Each row was made from one small tree. Brackets hold a mark, then the marks that hang from it, in the order of their numbers. Every link used is in the known rows. Write each row's tree.
In the rows, 128 means zero.
Known rows:
(J813 (J293 (J492 (J42 (J640 J44))))): [115 117  92 143 162 130 117 119 119 157 142 129 128 132 132  91 148 130
 120 141]
(J683 (J492 J293)): [130 160 153  84 105 116 152  94 181 175 112 127 137 103  99 179  87 107
 122 130]
(J813 (J293 (J492 (J42 (J640 J44)) J683))): [ 93 122  98 147 151 140 116  99 117 135 140 145 113 109 103  88 113 124
 105 136]
(J42 (J640 J44 (J143 (J813 (J293 J492))))): [139 135  80 152 161 159 165 179 119 127 136 139 138 170 222  97 162 102
 163 152]
(J640 J44 J143): [119 143 148 125 132 112 177 180 186 206 120 124 110 131 178  86  66 123
 168 153]
(J492 (J42 (J640 J44)) (J293 J813) J683): [ 87 108 126 140 106 168 105 128  79 126  96 143 143 113  30 103  81 129
 110  96]
(J143 J640 (J813 J293)): [132 116 161 126 147 174 118 133 124  93 109 107 154 178 211 174 182 135
 108 102]
(J44 (J640 (J143 (J813 (J293 J492))))): [179 172 117 142 181 123 197 166 121  59 147 134 132 157 222 104 162 113
 153 172]
(J44 (J640 (J143 (J813 (J293 (J492 J683)))))): [159 175 127 148 171 134 196 142 113  36 143 152 120 138 192 101 125 107
 138 164]
(J813 (J293 (J492 J683))): [138 146 145 103 121 129 155  54 136 114 153 120  98  71 148 118 122 130
 114 137]
(J293 J492): [145 124 146  90 115  78 139 102 147 174 150 108 107  84 169 137 139 145
 137 138]
(J143 (J640 J44) (J813 (J293 J492))): [137 103 115 152 123 178 128 176  86 100 113 134 153 123 234 165 201 129
 114 141]
(J143 (J640 J44) (J813 J293)): [117 108 151 157 133 191 123 175 118 112  93 120 158 160 219 161 162 127
 111 121]
(J293 (J492 (J42 (J640 J44))) J813): [133  88 106 139 103 118 105 165  71 153 137 124 130  99 112 128 155 141
 141 133]
(J293 (J492 J42 J683) J813): [155 117 141 120  66  96 109  96 103  89 156 121 103  57  78 142 139 151
 125 131]
(J492 (J42 (J640 J44)) (J293 J813)): [111  95 117 140 121 152 108 154  88 151  99 125 160 138  56 105 113 128
 124 102]
(J492 J293): [123 132 158  85 127 119 139  94 160 171 109 110 138 128 117 120  95 133
 125  99]
(J683 (J492 J42)): [133 153 157 109 102  77 107  98 209 163 132 118 110 118  82 171  96 129
 119 137]
(J42 J640): [ 96 102 161  90 170 113 119 108 151 200 124  99 119 160 148 130 102 138
 134  97]
(J813 (J293 (J492 J42 J683))): [138 149 129 124 122 110 122  51 150  94 162 123 101  96  98 108 131 139
 107 137]
(J44 J640): [120 133 188 110 174  90 158 135 141 156 116 108 120 130 158 123  77 141
 123 136]
(J44 (J640 (J143 J813))): [146 156 160 142 176 103 171 189 155 105 110 125 128 190 197 115 102 124
 162 143]

Write each row's tree:
[132 130 155 118  80 135 115  85 115  91 118 122 132  97  27 122 102 139
 112  94] : (J492 J42 (J293 J813) J683)
[127 132 135 113 101  75 100  75 155 129 150 131  95  88  89 117 116 156
 118 129] : (J293 (J492 J42 J683))
[118 112 124 155 110 188 127 147  81  76 108 150 137 101 207 160 167 127
 100 140] : (J143 (J640 J44) (J813 (J293 (J492 J683))))
[134 137 126 105 108 129 116 115 116 132 122 130 153 134  31 190 125 112
 115 112] : (J683 (J492 (J42 J640) (J293 J813)))
[107  91 155 146 112 160 103 201 120 144  84 126 148 150 210 171 143 138
 119 113] : (J143 (J640 J44) J813)
[144 113  85 144 123 113 147 196  93 153 150 139 125 129 128 107 147 129
 172 156] : (J293 (J492 (J42 (J640 J44 J143))) J813)
[142 152 133 158 131 166 170 173 172 121 113 119 128 162 212  83 121 105
 160 147] : (J640 J44 (J143 (J813 J293)))
[168 154  84 172 119 132 142 174 157  91 140 138 133 152 176  79 168 116
 156 164] : (J640 J44 (J143 (J813 (J293 (J492 J42)))))
[ 91 138 105 128 130 130 111 134 162 189  97 152 149 141  51 143  78 106
 110 124] : (J683 (J492 (J42 (J640 J44)) J293))
[162 151 142 110  67 122 128 109 140 116 124 121 148  97  36 183 121 120
 120 124] : (J683 (J492 J42 (J293 J813)))
[ 76 125 130 106 153 125  93  70 140 143 111 140 131 166  33 101  73 138
 105  75] : (J492 (J42 J640) J293 J683)
[119 129 115 134  95 150 121 153 106 150 103 143 155 114  41 171 101 104
 118 125] : (J683 (J492 (J42 (J640 J44)) (J293 J813)))
[129 109  86 165 140 148  92 142 111 106 127 129 143 158 155 101 179 121
 123 127] : (J143 (J813 (J293 (J492 (J42 (J640 J44))))))
[102 113 115 107 139  84  88  83 129 145 149 135 101 126  86 118 118 151
 115 112] : (J293 (J492 (J42 J640) J683))
[ 78 115 151 115 155 103  83  81 160 158 123 125 103 158  69 109  81 146
 114  91] : (J492 (J42 J640) J683)
[128 105 123 116 106 104  99  98  79 109 152 128 111  99  74 148 142 149
 121 118] : (J293 (J492 (J42 J640) J683) J813)
[178 112 136 114  84  90 113 120 107 114 162 104 117  78 108 146 177 155
 136 134] : (J293 (J492 J42) J813)
[149 126  82 132 155  84 102 163 150 118 148 138 130 203 155 118 180 132
 164 127] : (J293 (J492 (J42 (J640 (J143 J813)))))
[114  93 113 143  93 130 105 140  72 128 134 141 112  69  85 123 123 139
 125 131] : (J293 (J492 (J42 (J640 J44)) J683) J813)
[134 149  96 128 161 154 158 114 124  79 150 143 116 163 184 119 154 106
 148 132] : (J42 (J640 (J143 (J813 (J293 (J492 J683))))))
[114 134 112 154 174 175 158 179 149 135 114 126 138 198 206  87 124  97
 159 128] : (J42 (J640 J44 (J143 (J813 J293))))
[160 144 161  91  70 139 163 112 131 136 117 118 148  73  85 202 115 110
 126 127] : (J683 (J492 (J293 J813)))
[112 131 112 118 163 117 111  57 125 112 160 132 111 132  94 107 137 134
 105 120] : (J813 (J293 (J492 (J42 J640) J683)))
